Each row was made from one walk, in order. Every step used is in the known rows, and no mark comes twice. Write each row's walk.
Known rows:
gumol > padera > fepub > tunek: [-1.32  1.17  0.80  1.97 -0.65  1.19  0.00 -0.40  2.09 -1.82 -0.35  0.90
  3.49  1.93 -2.41  2.15 -4.01 -2.19 -5.78  0.64 -0.80  0.29  0.15  0.74
 -1.74 -3.53 -2.09 -6.97]
lafa > gumol > padera > fepub > pafa: [-1.78  2.41  1.57  2.11 -0.09  2.21  0.58 -2.01  0.67  0.38 -2.75  1.64
  0.93 -0.71 -1.94 -0.95  0.97  0.23  1.62  1.80  2.25 -0.95 -1.45  0.50
  0.70 -4.68 -0.85 -3.54]
pafa > pera > padera > fepub > tunek: [-1.60 -1.56 -0.09  0.45 -2.01 -0.21  2.10 -0.49  1.12 -1.27 -3.46  0.87
  3.58 -0.33  2.08  1.10 -6.01 -2.42 -2.89 -1.33 -3.36  0.38  3.29  0.71
 -1.59  3.61 -3.90 -3.47]
pafa > pera: [-0.16 -1.35 -0.04 -0.44 -1.17  1.45  0.79  1.57  2.49  1.37  2.46  0.47
 -2.49 -1.02  2.73 -3.04 -1.34  1.32  1.97 -1.88  0.35  0.83  1.75  0.73
 -1.53  3.21  1.55 -0.21]
lafa > gumol > padera > fepub: [-0.37  0.80  0.89  1.96 -1.07  1.98 -1.30 -2.95  2.75  4.75  3.02  4.10
 -0.29  0.71 -3.07 -0.42 -1.52 -1.57 -1.64  0.37  1.87  0.12 -1.83  0.73
  0.76 -2.51  2.67 -5.06]
fepub > pafa: [-0.40 -0.53  0.82  0.43 -0.15  1.44  0.63  1.76 -0.46 -3.39 -3.56 -1.09
 -0.72 -1.91  2.82  0.33  3.20  1.15  2.60  0.92  2.26 -0.30  0.50 -0.20
 -1.35 -2.49 -1.90 -1.94]
gumol > lafa: [ 1.88 -3.20  0.01 -0.53  0.43 -0.14 -3.17  3.30  1.43  4.22  3.88  1.77
 -1.73  0.94 -0.46  0.84  1.63  2.15  3.67 -0.95  1.17  1.85 -1.36  0.86
 -0.70  0.77  2.80 -2.31]
padera > fepub > tunek > gumol > lafa: [-0.48  0.01 -0.01 -0.53  0.93  1.32 -1.05  0.02  0.77 -0.71  1.80 -0.45
  1.57  1.18 -1.81  3.89  1.65  1.49  2.31 -2.91 -1.31  0.95 -0.14  1.49
 -1.09  2.65  1.94 -4.85]
lafa > gumol > padera > fepub > tunek: [-2.31  1.46  1.04  4.54  0.27  1.31  0.66 -1.97  1.86 -1.85 -0.24  2.42
  1.84  1.60 -1.26  1.43 -3.54 -1.59 -2.86  0.65  0.05  0.43 -1.87  1.69
  0.28 -2.20 -0.14 -6.37]
lafa > gumol > padera > fepub > tunek > pera: [-2.28  0.81 -1.39  0.27  0.98  1.56 -0.58 -2.65  0.84 -3.08  2.27  1.46
 -2.04  1.92  0.26 -1.16 -2.89 -0.55  2.13  0.60  0.19  0.44  0.07  4.01
  1.21 -4.78  2.80  0.21]
pafa > fepub > tunek > pera: [-0.91 -0.48 -2.19 -0.90  0.67  1.77  2.14  0.01 -0.87 -5.77 -0.44 -1.81
 -3.19 -0.51  4.34 -0.64 -3.02 -0.82  4.96  1.54 -0.39  0.96  1.81  2.02
  0.74  0.05 -1.99  1.95]
gumol > padera > fepub: [ 0.64  0.58  0.62 -0.73 -2.08  1.84 -2.25 -1.22  3.09  4.88  2.54  2.42
  1.56  1.17 -4.36  0.45 -2.00 -2.08 -4.68  0.56  0.93 -0.09  0.34 -0.23
 -1.36 -3.72  0.56 -5.59]
padera > fepub > pafa > pera > tunek > gumol > lafa: [-1.21  2.17 -0.99 -2.21  0.15  0.57 -0.43  2.20 -0.63  3.03  4.46 -0.99
  0.45 -1.44 -4.50 -1.65  3.69  2.92  6.23 -0.70 -0.90 -0.05  1.37 -1.22
 -1.53  4.28 -0.56  3.10]
tunek > fepub > pafa > pera > dagek: [-1.22  0.72  0.84 -0.80 -1.23 -1.84  0.06  0.57 -1.25 -4.68 -2.87 -1.94
 -1.51 -3.28  3.73 -3.30  1.33  3.20  3.93 -0.20  0.85  0.38  1.44 -0.61
 -1.04 -0.31 -4.41  6.10]
tunek > pera > padera: [ 0.79 -5.80 -1.66 -4.97 -1.52 -2.02 -2.44  0.70 -0.83  2.12  1.69  1.34
 -3.87 -0.32  2.12 -0.58 -1.35 -1.07  1.10 -1.98  0.59  0.97  2.70  0.64
  0.95  1.01  3.48  5.70]
tunek > gumol > padera: [-0.81  0.11  1.92 -1.55 -0.15  0.34 -1.62  0.18  1.37  2.07  4.98  0.08
 -1.92  1.16 -5.13  0.22  1.98  0.68 -3.08 -4.35  2.88  0.31 -1.29 -1.32
  0.40  0.76  6.46  0.04]
fepub > pafa > pera: [-1.62  0.31  0.71 -0.07 -0.20  1.73  2.38  1.85  0.61 -1.95 -2.52 -1.46
 -1.17 -2.14  3.43 -3.72  0.67  2.73  4.72 -0.45  0.77 -0.21  1.89  0.52
 -1.40  1.01 -1.71  1.35]
lafa > gumol: [ 0.14 -2.05  0.17  3.29  0.03  1.22 -0.16 -0.64  1.21 -0.02  1.56  3.12
 -4.69 -1.26  3.56 -0.26  1.57  0.44  3.29 -0.67  2.72  1.08 -2.33  1.20
  1.17  1.54  4.03 -2.85]
pera > padera > fepub > tunek > gumol > lafa: [-0.52 -2.21  0.37 -1.53  0.13 -1.11 -1.26  0.22 -0.33  1.28  0.38  0.45
  2.51  0.93 -2.60  4.34  0.05  0.35  0.43 -4.27 -2.10  1.05  0.48  0.51
 -0.05  5.10  1.74 -2.29]
padera > fepub > pafa > gumol: [ 2.01  1.43 -0.20  1.54  0.03  1.60  2.02 -0.83  0.07  1.34 -5.02 -0.81
  2.00 -1.02  2.52  0.02  1.80 -0.26 -0.68  2.42 -0.97 -2.03 -0.48 -0.51
 -0.47 -1.01 -1.41 -3.65]
tunek > gumol > padera > fepub > pafa > pera > dagek: [-1.99  4.21  1.54 -1.59 -0.79  0.20  0.65 -2.49 -1.02  0.11 -0.44 -1.25
  1.50 -0.74 -2.09 -2.93  0.21  1.80  0.76 -0.58  0.44 -1.71  0.16 -0.98
 -0.83 -0.42 -2.18  3.80]
fepub > tunek > pera > pafa > gumol: [ 2.88 -1.04 -1.84 -0.13  2.34 -3.18 -0.20 -0.98 -3.11 -2.44  0.08 -1.56
 -0.96  1.85  4.88  0.06  0.94 -1.13 -2.33  1.70 -1.99 -0.89 -0.92  0.38
  1.61  0.13  1.29  7.22]

Which walk is each row?
[-0.88 -4.97 -1.46 -2.70 -0.48 -2.56 -0.80  1.10 -1.43 -3.06 -0.66  0.14
 -1.92  0.39  3.19  0.86 -3.14 -1.25  0.08 -1.88 -0.79  1.19  2.58  1.47
  0.88  0.73  1.12  4.50] -> fepub > tunek > pera > padera
[-1.31  1.08 -0.15  0.01 -0.52  2.66  0.82 -2.22  0.72 -5.36 -1.18 -1.45
  1.34 -0.21  0.73  4.44  1.14 -1.10 -1.98 -2.86 -1.11 -0.21  1.68  0.45
 -2.03  2.36  0.59 -6.38] -> padera > fepub > tunek > gumol
[-0.88  0.10  0.24  3.45  0.01  1.57  4.04  0.79 -0.17 -4.98 -3.29 -0.94
  0.35 -1.22  3.37  1.85 -3.59 -1.89  0.19  1.51 -0.45  1.07 -0.02 -0.29
 -0.06  3.07 -5.30 -4.89] -> pafa > fepub > tunek
[ 2.23  1.15  0.49  0.69 -0.90  0.71 -0.71 -1.36  2.74  7.31  1.69  2.07
  2.15  1.90 -3.68 -0.38 -2.21 -1.88 -6.35  0.71 -0.41 -1.03 -1.41 -0.63
  0.10 -1.69  2.10 -4.14] -> pafa > gumol > padera > fepub
[-0.27 -1.49  0.51 -1.40 -2.28  0.47  0.31 -0.77 -0.81  0.63 -6.54  0.52
  2.79 -2.31  0.88  1.83  0.29 -1.73 -0.54  0.96 -0.13 -0.95  2.44 -1.18
 -1.05 -1.05 -4.52 -2.80] -> pera > padera > fepub > pafa
[ 0.07  1.13  2.35  1.10  0.84 -2.51  0.10  1.97  0.37  1.12 -1.89 -1.34
 -0.07 -0.09 -2.93 -2.15  1.84  2.27 -2.46 -1.06  1.58 -0.09 -2.10 -1.54
  1.89 -2.55  1.87  3.61] -> tunek > fepub > pafa > gumol > padera
[ 1.70  0.03  0.48  2.28  1.20 -0.11  2.08  1.42 -0.62 -0.02 -3.96 -1.50
 -0.15 -0.82  3.47 -0.61  2.96  1.42  0.25  1.22  0.43 -1.29 -1.93 -0.76
  0.57  0.10  0.52 -0.27] -> fepub > pafa > gumol
[-0.87 -3.75 -1.37 -2.24 -0.63 -1.64  1.74  0.23 -2.21 -2.25 -2.16 -0.35
 -1.74 -0.91  3.11  0.28 -4.93 -2.25  1.84 -0.41 -1.16  1.10  2.41  0.49
  2.25  3.38 -1.95  4.78] -> pafa > fepub > tunek > pera > padera
[-0.92 -0.70  1.84  3.19  0.49 -0.11 -1.14 -0.06  1.87  3.27  4.31  3.60
 -3.26  1.00 -2.32 -1.71 -0.49  0.52 -0.36 -1.14  3.70  1.01 -3.84  0.54
  2.35 -1.08  5.54 -0.83] -> lafa > gumol > padera
[-0.60 -0.46 -2.95 -2.19 -0.27  2.50 -0.90 -1.32  0.68 -5.25  0.11 -0.52
 -1.00  0.82  3.39  0.95 -2.10 -1.26  1.91  0.98 -1.31  0.29  3.29  3.43
 -1.68 -3.93 -0.26 -1.80] -> padera > fepub > tunek > pera
[-1.69  2.99  1.67 -1.63 -0.62  2.53  0.19 -1.82  0.22 -0.12 -2.11 -1.19
  2.08 -0.59 -4.23  0.69  2.88  0.32 -0.65 -0.64  1.66 -1.58  0.65 -1.06
 -0.90 -3.21 -0.14 -2.44] -> tunek > gumol > padera > fepub > pafa
[-1.54  0.99  0.45  1.25  0.37  2.20  4.02 -0.97 -0.85 -5.82 -1.84 -2.69
 -0.86 -1.65  1.72  2.92  0.03 -0.71  1.02 -2.34 -0.08  0.44  0.22 -0.98
  0.31  6.28 -1.04 -3.08] -> pafa > fepub > tunek > gumol
[ 1.92 -0.26  1.37  1.80  0.66 -1.58 -0.54  1.60  1.81  6.24  3.27  1.26
 -0.45  2.37 -2.93 -1.72 -0.98  0.10 -5.43 -0.68  1.18 -0.16 -3.51 -1.00
  1.56  0.00  5.02  0.18] -> pafa > gumol > padera
[-2.44  0.87  2.13  0.66  0.93 -0.40  0.07  0.76  0.70 -2.94  2.62 -1.05
  0.00  1.96 -4.20  1.60 -0.10  0.56 -4.40 -4.02  1.51  0.54 -1.40 -0.41
  0.12  0.54  4.15 -1.01] -> fepub > tunek > gumol > padera
[-0.40  2.31 -0.38 -1.86 -2.07  0.91 -2.30 -0.76  1.21  4.42  6.80  1.31
  0.53  0.34 -8.30  0.62  0.66 -2.25 -5.14 -0.54  0.70 -0.49  0.72 -3.01
 -1.49  0.08  1.56 -1.42] -> pera > tunek > gumol > padera > fepub
[ 3.16 -1.71 -1.49 -0.48  3.68 -4.06 -2.00  1.37 -2.73  0.94  2.79 -0.62
 -0.29  3.22  2.02  0.11  1.48  1.49  1.63  1.27 -2.34  0.35 -2.31  1.39
  2.12  0.63  2.31  7.37] -> fepub > tunek > pera > pafa > gumol > lafa
[-1.00  1.92  1.39 -0.28 -0.94  2.24 -0.28 -0.53  0.94  0.77 -2.63  0.17
  2.64 -0.29 -3.14 -0.14  0.51 -0.37 -1.12  1.94  1.48 -1.10  0.51 -0.39
 -1.25 -5.83 -2.71 -3.99] -> gumol > padera > fepub > pafa
[-0.16  0.28 -1.99 -0.57  0.30 -0.66  0.77 -1.30 -2.96 -5.42 -0.46 -1.10
 -2.78 -0.37  5.15 -0.62 -3.06 -0.87  3.35  3.15 -0.23  0.43  0.17  1.09
  0.57 -0.81 -4.60  4.65] -> pafa > fepub > tunek > pera > dagek
[ 3.41 -0.60 -2.15 -1.08  2.71 -2.57 -2.01 -0.80 -2.10  2.37  1.88 -0.06
  1.89  3.10  1.31  0.82  0.62  0.10  0.88  2.20 -3.58 -0.30 -1.18  1.65
  1.15 -0.31  0.53  4.30] -> padera > fepub > tunek > pera > pafa > gumol > lafa
[ 2.49  0.20 -0.06  0.81  1.51  0.26 -0.28  1.39  0.21  5.19 -1.76  0.13
  2.36  0.48 -0.04  0.05  2.40  2.27  3.45  1.77 -1.17 -0.68 -2.04  0.61
  0.18 -0.01 -0.10 -2.10] -> padera > fepub > pafa > gumol > lafa
[ 0.50  0.24  0.29  2.82  0.49 -0.55  3.14 -0.98 -2.75 -5.20 -3.45 -1.20
  1.80 -1.00  3.53  2.67 -2.00 -3.29 -2.24  2.89 -1.13  0.36 -0.17 -1.91
  0.65  3.05 -7.24 -0.66] -> pera > pafa > fepub > tunek
[ 0.92  0.54 -0.63  1.48 -0.04 -2.81  0.63  3.34 -1.48 -1.60 -1.89 -2.13
 -1.29 -2.99  0.46 -1.45  4.11  1.39 -0.12  1.19  0.03 -0.10 -0.15 -3.36
  0.23  0.68 -1.85  4.88] -> pera > tunek > fepub > pafa > gumol
[ 0.31  0.45 -1.11 -2.70  0.52 -1.48 -2.58 -2.81 -2.00 -2.65  1.80 -0.28
  1.29  2.54 -0.94  0.61 -1.11 -2.75 -3.89  2.35 -1.06 -0.51  1.47  0.62
 -0.04 -5.47 -1.52  4.76] -> gumol > padera > fepub > tunek > pera > pafa
[-1.17  0.52 -1.45 -1.62 -1.17  0.00  0.29  1.98  0.10  0.68  7.21 -0.89
 -3.51 -1.96 -2.19 -2.08  2.36  0.77  1.10 -2.93  0.31  0.32  1.87 -2.68
 -1.65  7.11  2.55  4.52] -> pafa > pera > tunek > gumol
[ 2.19 -2.21 -1.33 -3.14  1.33 -2.12 -1.11  0.92 -1.52  6.38 -1.60  0.30
  0.88  0.76 -0.15 -1.16  0.82  1.83  5.07  0.57 -1.97 -0.62 -0.16  1.34
  2.17  0.34  1.60  4.92] -> tunek > pera > padera > fepub > pafa > gumol > lafa
[ 1.10 -0.17  0.64  0.95  0.42 -1.29  1.09  1.48 -0.39 -2.52 -5.12 -2.56
 -1.12 -2.38  2.97 -0.74  4.11  2.42  0.90 -0.58  0.41 -0.17 -0.42 -1.08
  0.89 -0.01  0.08  1.88] -> tunek > fepub > pafa > gumol
[ 1.57 -0.30 -0.51  0.91  1.42 -3.85 -1.46  5.31 -1.23  2.29  1.42 -0.95
 -0.67 -1.29 -2.06 -1.45  4.49  3.73  3.84  0.94 -0.36  0.99 -1.84 -2.08
  0.88  1.31 -0.65  5.46] -> pera > tunek > fepub > pafa > gumol > lafa
[-0.53  2.27  0.03 -0.42 -1.46  0.68  0.94 -1.40 -0.86 -1.11 -2.75 -0.32
  1.18 -2.01  3.36 -2.59 -0.72  0.91  2.27  2.44 -0.38 -1.26  1.41 -0.07
 -2.32 -0.99 -6.21  1.23] -> padera > fepub > pafa > pera > dagek
[ 3.41  1.42  0.57  0.20 -0.62 -1.34 -1.74 -2.84  0.36  6.99  1.49  1.83
  3.27  2.26 -3.55  0.27 -0.82 -3.15 -8.56  2.05 -1.09 -1.55 -1.60 -2.20
  0.60 -1.74  0.47 -0.62] -> pera > pafa > gumol > padera > fepub
